(in the rows, 128 means zero)
Known rows, with every way that one mark hangs from another:
feril[pibokag tuma]: [145 106 126 143  59 134 139 148 180 170 176 139  96 134 153 153  45 158
 165  95 144 139 115 147 152 136 129  94 137 139 126 113 136 146 152 184
 124 108 101 154 104  98 195 103 156 133 142 124 168 127 121 119 118 121
  95 119  85]
vekig[nasu sufa]: [125 117 105  81 137 138 187 120 128 113 131 121 122 121 103 140 137 107
 128 141 157 132 134 128 139 120 146 148  90 110 120 119 105 114  98 110
 152 118 153  97 128 156 103 125 110 142 144 130 105 122  95 129 107 140
 108 144 139]
pibokag[vekig[sufa]]: [ 95 129 120 125 146 161 115  94 146 116 133 125 128 101 131 124 160  88
 133 115 159  94 131 127  89 126 151 139  90 133 133 115 137 127 112 117
 156 146 115 115 118 150 126 143 124 147 132 116 114 100 139 167 177 145
 133 168  87]
pibokag[vekig]: [ 92 118 109 151 128 148 104 116 165 114 138 127 145 101 175 137 156  82
 133 102 147 108 136 128 106 130 121 136 113 140 159 131 146 122 126 112
 157 147 108 114 118 144 151 151 147 141 144 101 133 120 143 147 185 151
 115 168  97]
tira[vekig]: [124 110 154 141 124 118 119 127 162 129 124 130 146 113 136 134 171 111
 114 132 130 111 118 124 139 124 114 125 119 131 151 140 154 105 160 101
 126 141 101 140 144 149 169 152 126 133 167  99 139 130 116 145 145 117
 104 141 132]
nurutip[vekig[bitu[meremot] nasu sufa]]: [133 102 100  67 151 118 149 148  54 131 124  82 117 110 112 109 166  89
 117 140 121 117 129 136 106 119 120 104 130 140 119 145 126 131 123 106
 161 138 128 119 171 144  84 149 102 128 132 123 141 163 114 135 109 134
 127 132 167]
vekig[bitu[meremot] nasu nurutip sufa]: [138 163 115  50 157 117 168 132  77 118  68 100 105  91 103 172 138 122
 146  91 112 145 124 125 150 117  95 134 136  99  97  98 105 109 112  94
 128 105 150  87 122 152  93 104 108  81 127 151 107 131 153 107  58 154
 145 123 183]
nurutip[vekig[bitu[feril] sufa tira]]: [158 124 152  99 132 111 107  98  61 141 125  93 131 135  97  78 145 128
  87 161 126  72 139 111  79  93 132  85 128 117 138 163 145 160 152 108
 121 156 118 153 165 145 106 174 133 179 141 115 130 152 114 156 124 107
 142  96 118]
bitu[vekig]: [ 76 130  89 129 107 137 118 133 188 117 112 108 123 129 173 141 148  53
 145 122 138  95 128 120 119 111 116 155 145 104 146 119 130 123 114 125
 152 117 114 132 119 102 127 166 125 140 142  94 136 118 133  75 140 162
 112 160  83]
nurutip[vekig[bitu[meremot] nasu sufa tira]]: [138 114 109  70 175 108 144 132  41 106 118  91 141 141 107  82 166 103
  88 175 132 124 128 114 112  99 102 108 137 134 113 145 115 130 131  90
 127 145 138 137 182 138  78 156 111 141 122 125 106 183 107 138 103 137
 131 117 156]
vekig[sufa tira]: [131 146 139 122 142 136 148  72 129 103 112 120 140 151  97 102 122 126
  94 172 158 102 119  99 120  95 143 135 107  91 108 113 111 129 120 121
 103 146 119 142 127 141 112 134 128 185 121 135  86 128 107 135 133 127
 120 132  87]
tuma[feril[bitu]]: [117 135 160 191  34 119 137 150 156 118 157 162 145 150 143 185  94 155
 135 129 114 151 174 134 128 181 183 165 123 113 155 177 152 155 132 189
 132 131 119 119  94 127 158 117 119 150 164 135 172 102 142 104 160 135
 117 129 127]
tira[vekig[bitu nasu nurutip sufa]]: [139 132 165  47 165 108 138 113  92 120  65 131 135  86  87 147 208 120
 126 110 128 129 123 117 145 101  83 129 117  95 127 124 146  94 167  66
 126 121 143 118 156 165 129 136 111  73 179 107  95 123 128 155  62 133
 132 129 174]
nurutip[vekig[bitu[feril[lofab]] sufa]]: [157 105 148 117 107 132 111 124  74 171 142 103 125 103  93  86 130 128
 113 122 104  66 139 119  81 124 160  92 118 117 147 167 167 147 150 139
 145 151 122 118 152 155 122 161 130 163 148 131 169 115 112 162 136  75
 143 110 144]
tuma[feril[bitu pibokag[vekig]]]: [105 135 141 183  47 115  99 161 161 130 166 169 124 148 150 169  97 174
 148 124 140 175 180 144 129 181 170 150 119 137 145 158 150 166 140 194
 135 126 109 131  89 119 169 106 115 118 145 124 164  94 152 131 146 158
 126 132 100]
bitu[feril[lofab] meremot]: [155 148 136 217  84 123 128 145 169 183 171 125 128 130 137 136  32 180
 131 122  90 113 115 135 149 177 182 145 138 153 152 138 128 143  93 172
 113 121 122  79  98 152 154 118 139 170  99 184 188 110 143 117 161  75
 148  85 177]
nasu[vekig[sufa tira]]: [142 136 126 127 161 144 133  90 111  65  98  97 152 140 102  84 171 115
  85 175 151 110 138 100 108  96 142 136 110 127 120 153 109 112 119 105
  91 156 113 156 142 144 106 127 139 155 108 127 104 146  78 152 137 113
 126 139 104]
feril[bitu lofab pibokag[meremot]]: [142 107 119 222  83 127 121 174 182 193 167 193 129 134 121 140  59 222
 152  95  97 198 115 166 191 209 171 116 133 118 124 114 136 122 148 204
 123 133 117 118  88  91 169  56 135 107 103 155 178  95 130  90 126  89
 101 127 144]
feril[lofab pibokag[meremot vekig[sufa]] tuma]: [133  84 153 159 114 178 122 119 155 198 181 196 109 122 104 109  63 197
 165  79 125 152  89 164 150 167 175 112 115 161 105  89 147 129 144 198
 124 107 135 139 103 103 175  85 144 113 103 154 128  86 126 177 160  70
 128 146 113]
feril[lofab pibokag[vekig[bitu sufa]] tuma]: [145 107 140 157  94 179 124 126 135 185 168 176 125 105 117 105  69 176
 164  81 124 128 115 129 112 142 154 108 124 133 122 114 177 134 167 196
 140 124 135 133 105 119 186 101 159 100 125 144 150  68 147 183 131  72
 133 150 101]
feril[lofab pibokag[meremot] tuma]: [153  78 146 179  72 158 145 150 170 208 187 185 114 132 127 127  28 205
 166  78 101 160  93 161 180 171 158 101 141 145 118  98 146 119 157 209
 110  97 127 145 101  94 202  84 162 127 112 154 162 106 111 128 137  61
  95 129 130]
nurutip[vekig[bitu nasu sufa]]: [133  88 109  56 141 123 149 140  55 126 126  92 128 108 110 106 179  83
 114 134 130 107 143 126 100 107 118 100 123 119 134 156 142 125 142 100
 166 141 134 124 173 150 100 160 119 131 158 106 133 154  99 145 103 129
 116 139 149]
vekig[bitu]: [140 122 109 133  87 134 148 133 118 126 113 111 140  84 157 156 134  99
 122  93  92  93 147 118 111 120 110  95 141 100 151 139 152 127 152 117
 155 145 100 130 125 145 155 155 157 151 144 113 168 132 159  94 137 119
 106 153 112]
nurutip[vekig]: [118  89 113 118 113 118 111 143 121 131 144  89 132 133 153 110 151  80
 122 126 138 104 137 125 111 119 121 108 135 131 159 165 147 124 146 128
 147 148  96 140 158 130 136 163 139 162 165 100 164 155  89 133 154 131
  95 131 121]
nasu[vekig[bitu[feril[pibokag] meremot] sufa]]: [173 144 116 130 124 127 120 135  95 126 115  80 101  98  97 116 125 167
 117 126 102 102 139 137 105 127 162  86 122 161 110 144 113 150 113 126
 112 143  95 137 121 147 111 113 125 129  78 153 168 137 136 139 116  96
 165 119 136]
tira[vekig[sufa]]: [127 119 167 117 139 132 128 103 146 131 113 128 131 110  91 122 172 119
 113 146 142  94 108 126 127 118 146 126  96 119 127 123 148 113 145 100
 123 139 108 137 143 155 139 142 105 135 157 116 117 111 111 166 135 108
 121 147 129]
bitu[feril meremot vekig[nasu tira]]: [113 167 100 138 146  93 116 147 161 125 138 118 127 175 165 124 102 118
 118 176 129 130 118 130 151 117 109 179 163 159 137 121  78 156  73 107
 110  93 162 109 124 111  92 159 111 145 100 130 105 161 142  76 111 164
 157  77 141]
lofab[feril[pibokag[meremot vekig] tuma]]: [123  88 178 183  83 141 108 142 164 170 197 179 101 160 161 133  56 170
 165 108 129 148 123 150 138 145 135  96 125 171 129 104 151 126 123 172
 142  85 141 157 108  94 198 103 163 118 107 152 143 101 125 151 197 110
 115 116 100]

Rows:
[129 136 147 236  68 100 113 186 187 154 179 149 109 181 161 152  35 183
 156 145 121 179 135 140 155 178 149 114 136 138 122 124 134 131 103 199
 139 111 118 122  86  93 168  68 133 108 100 180 182  95 140  95 159 123
 119  96 132] | lofab[feril[bitu[meremot] pibokag]]
[166 132 126  87 111 129 177 120  84 146 130 127 117  88  92 146 123 141
 119 120 111 101 151 126 116 121 147 113 101 114 134 134 121 148 111  99
 161 120 158  90 130 178 103 144 125 143 140 132 130 121 141 125  89 114
 139 109 149] | vekig[bitu[feril] nasu sufa]
[161 146 118 204  74 105 112 165 178 204 176 118 101 137 131 127   9 211
 140 120 105 136 113 147 169 175 177 124 140 158 134 118 122 154 104 190
 102 108 108  94  85 141 165 101 135 156  86 182 193 107 142 119 126  84
 142  78 163] | bitu[feril[lofab pibokag] meremot]
[131 110 152  90 156 122 155 118 131 118 119 135 135 115  87 122 187 119
 113 151 150 126 116 132 147 116 128 143  91 127 130 126 131 103 137  84
 134 127 141 117 157 166 126 141 100 111 165 111 103 125  92 167 104 122
 113 139 159] | tira[vekig[nasu sufa]]
[125  98 146 175  40 124 132 156 144 164 157 158 126 144 120 140  62 197
 132 118 109 165 155 139 173 170 188 148 129 131 137 138 158 134 140 195
 105  99 118 137  95 131 186 109 130 157 117 158 163  92 115 130 143  94
 106 133 135] | tuma[feril[lofab pibokag[meremot]]]
[145 157 140  99 176 127 114  85 116  60  65  92 139 140 100 105 176 122
 103 143 154 124 135  91 121  85 114 146 121 105 121 148 109  97 131  99
  67 145 117 152 135 136 105 113 140 122 125 127  87 140  79 153 104 127
 136 123 118] | nasu[vekig[nurutip sufa tira]]
[139 134 141 184 110 154 111 125 128 161 162 152 141  89 162 139  97 138
 146  87  85 101 126 140  95 155 139 120 137 171 158 140 159 152 132 147
 149 139 130 103 112 145 159 147 155 131 122 136 166 109 187 155 185  95
 161 129 137] | pibokag[vekig[bitu[feril[lofab tuma] meremot]]]
[139 144 158  59 178 104 140 127  91 120  68 120 123  93  90 152 189 127
 127 112 118 139 108 127 152 116  86 132 126 116 113 110 133  99 150  71
 118 118 138 114 149 161 114 125 101  66 151 130 100 132 144 149  67 134
 143 125 192] | tira[vekig[bitu[meremot] nasu nurutip sufa]]
[ 83 157  97  73 164 104 113 128 157  81  78 118 140 165 169 136 167  65
 133 135 163 150 134  95 156  81  50 189 163  83 141 115 106  97 121  86
 111  94 161 132 133 100 112 155 132  99 158  88  69 148 112  78  71 201
 112 119 111] | bitu[vekig[nasu nurutip tira]]
[113 135 101 166  89 117 135 197 202 161 183 171  93 169 165 176  56 157
 199 113 130 203 103 179 172 187 121 137 166 158 107 102  97 158 116 205
 136  98 138 137 100  43 136  71 104  58 119 128 161 133 159  62  89 164
 128 111 122] | feril[bitu[meremot vekig[nasu]] pibokag tuma]
[ 97 150 164 200  88 118  98 154 193 124 138 158 130 178 175 162  94 115
 166 127 121 148 148 111 126 147 128 159 143  91 153 139 150 107 112 168
 150 105 149 117  99  87 155 105 138  91 150 147 150  77 137  83 160 144
 120 106 119] | lofab[feril[bitu[vekig[nurutip]]]]
[111 160 149 183 121 149 140 125 179 131 162 175 128 179 134 151  77 134
 167 149 118 146  89 148 120 164 152 156 154 136 102 109 101 161 109 192
 115 128 141 141 110  51 109  90 103 105 115 142 125 121 169  83 148 135
 157 120 109] | feril[bitu[meremot vekig[sufa tira]] tuma]
[124 148 125  47 150 121 163 114 127 111  89 113 107 121 101 161 139 112
 147 103 163 151 132 116 158 110 114 163 108  81 115 110 105  95 107 102
 124  99 157  89 119 152 101 102 118 100 163 128  89 113  95 131  62 165
 115 118 157] | vekig[nasu nurutip sufa]
[107 137 108 129 151 157 122 107 109 124 115 114 124  79 134 138 155  97
 127 103 117  92 123 132  85 132 136 114 114 143 118 108 140 137 115 114
 158 155 111 115 121 148 109 141 117 131 104 132 127 113 184 149 176 135
 156 176 112] | pibokag[vekig[bitu[meremot] sufa]]
[102 132 138  67 219 131 118  81 107 102  92 162 133 123 107 125 185 128
 118 115 155 166 107 141 155 114  92 152 111 139 104  87  94 100 116  66
 109 114 167 126 135 134  91 117 122 109 117 111  30 152 121 156 132 168
 135 136 139] | pibokag[meremot vekig[nasu nurutip sufa tira]]
[ 96 108 119  85 179 129 116 124 136 117 110 157 122  96 156 167 178 111
 147  66 131 173 119 159 162 139  84 143 125 153 137 103 113  92 117  76
 138 105 154 109 128 135 124 124 136  98 139 101  85 150 132 131 144 173
 116 146 157] | pibokag[meremot vekig[nasu nurutip]]
[114 142 128 119 166 151 114  75  94  98 101 132 153 103 132 105 176 101
 100 134 141  90 134 104  79  96 112 119 110 119 129 118 143 133 141  92
 137 163 124 137 133 147 117 159 138 147 121 107  89 118 164 162 160 137
 143 161  81] | pibokag[vekig[bitu sufa tira]]
[108 175 116 165 128 103  91 129 179 140 133 109 117 171 162 124  84 118
 119 167 120  97 109 126 132 124 123 157 165 151 131 111  92 169  84 129
  97 109 127 131 111 108 106 159 115 165  93 133 125 148 159  77 144 147
 164  86 116] | bitu[feril meremot vekig[tira]]
[128  98 108  91 155  98 131 137  95 103 141 102 157 167 151  87 166  86
  93 173 159 144 141 111 133  97  85 130 139 134 154 168 123 116 142  94
 127 137 137 138 178 133 116 166 140 152 162  96 113 187  66 138 113 152
  92 108 138] | nurutip[vekig[nasu tira]]
[ 92  99 133 121 165 165 119  89 133 136 132 151 115  90 113 137 163 119
 132  98 128 115 102 163 118 141 158 117  94 160 111  91 122 129 104 100
 147 136 121 130 121 134 112 132 112 152 102 117  95 124 144 150 199 134
 130 177 108] | pibokag[meremot vekig[sufa]]
[134  93  88  90 135 106 139 173  67 127 133  85 135 114 157 124 163  80
 118 125 108 132 140 136 122 125  92 100 153 148 144 161 133 125 137 100
 158 138 123 123 168 136 113 161 128 124 144 112 162 184 118 114 115 141
 116 127 173] | nurutip[vekig[bitu[meremot] nasu]]
[101 165  84 187 116  92  90 177 200 136 137 134 110 177 164 141  87 154
 149 151 138 181 111 149 165 162 112 135 165 126  98 100 100 155 121 177
 110 129 101 147  97  55 120  87 102  98  90 126 148 135 166  49 101 177
 131 113  92] | feril[bitu[meremot vekig[tira]] pibokag]
[154 140 100 148 152 127 130 127  91  63  94  89 164 118 148 108 165 117
  85 151  98 119 140 109 114 105  97 110 155 151 134 160 115 118 141  96
  97 163  94 160 149 134 121 140 154 138  90 130 138 181 130 115 139 116
 134 139 131] | nasu[vekig[bitu[meremot] tira]]
[140 113 129  88 149 123 118 103  56 117 108  92 144 131 107  74 171  98
  87 159 134  87 136 100  80  84 113  87 132 107 123 153 149 135 161 107
 125 161 111 161 171 133 103 170 127 164 140 109 118 156 110 149 125 118
 124 129 109] | nurutip[vekig[bitu sufa tira]]
[ 82 163 112  52 178 119 123 107 143  84  68 117 125 164 126 124 171  72
 132 148 173 136 127  96 144  74  80 188 139  75 115 103 100 103 110  87
 110  97 167 127 132 108  85 142 110 101 149 104  50 125 109  99  64 192
 128 124 106] | bitu[vekig[nasu nurutip sufa tira]]
[159 116 149 234  43 147 136 170 198 194 202 207 135 152 136 145  13 220
 183  92 112 187 114 148 161 203 169 123 140 119 136 136 153 137 168 252
 125 128 131 121  86  78 200  53 158  88 142 155 195  77 127 118 120  72
 111 113 129] | feril[bitu lofab pibokag tuma]
[137 145 130  96 154 142 118 106 128  83  74  84 119 115 102 131 169 111
 132 110 141 117 141 112 120 108 133 140 111 111 122 150 119  98 125 111
  99 137 107 133 129 142 113 105 131 110 138 131 122 122  87 146 114 127
 134 137 130] | nasu[vekig[nurutip sufa]]
[ 82 157  82  97 184 123 145 126 141  91 102 106 125 171 132 113 145  76
 119 185 152 135 102 120 143 104 113 181 143 128  92  86  76 129  74 103
 116 109 156 126 134 103  64 141  82 127  88 136  74 147 132  84 105 176
 146 135 122] | bitu[meremot vekig[nasu sufa tira]]
[114 147 103 102 193 140 141 101  78  88 108 128 149 114 133 112 173 103
 101 151 139 130 130 120 108 105 101 136 118 148 114 109 110 129 112  78
 138 147 151 118 141 153  89 146 121 121 102 123  76 145 162 153 136 158
 153 150 127] | pibokag[vekig[bitu[meremot] nasu sufa tira]]
[117 134 190 227  78 140 121 140 187 126 180 194 143 202 174 142  63 131
 160 158 122 143 134 113 112 147 136 148 147 118 152 146 146 131 120 190
 139 105 165 146 111  61 168 111 154 111 144 146 140  91 133  98 183 115
 126 101 102] | lofab[feril[bitu[vekig[tira]] tuma]]
[157 162 139  87 168 133 119  91  76  62  49  87 145 114 102 109 188 124
  98 130 129 110 148  86 104  77  96 120 135  95 119 152 124 101 153  87
  82 152 112 159 142 142 108 122 147 114 122 124  98 144 113 144  94 121
 143 133 123] | nasu[vekig[bitu nurutip sufa tira]]
[148 132 106 129 143 149 143 123  87  87  94  80 126  88 105 123 168 113
 111 128  97  99 134 127  99 122 148 106 122 145 111 144 121 123 116 111
 122 158  94 138 141 148  99 122 122 128  85 147 153 143 132 129 139 102
 151 158 138] | nasu[vekig[bitu[meremot] sufa]]
[159 116 137  72 150 101 132 117  46 130 133 105 140 138  96  77 158 120
  81 170 135 103 146 111  96  92 116 102 122 124 140 165 128 149 144  92
 130 139 151 132 176 152  92 170 128 158 149 109 109 164  97 155  95 122
 134  86 144] | nurutip[vekig[bitu[feril] nasu sufa tira]]
[107  87 103 103 161 145 140 130  95 123 129 160 140  70 156 152 188 103
 126  79  99 143 130 164 135 144  96 109 126 166 143 113 126 113 130  66
 171 130 146 121 142 142 125 155 135 121 121  93 111 160 161 122 163 147
 114 172 144] | pibokag[meremot vekig[bitu nasu]]
[177 161 143 117 110 108 123  93  94 153 111 118 116 125  83 101  90 188
  91 154 129  88 138 107 109  94 133  84 122  98 107 117 127 168 148 125
 101 136 118 147 119 150 126 134 135 172 101 135 117 123 154 133  91 108
 145  92  84] | vekig[bitu[feril[pibokag]] sufa tira]
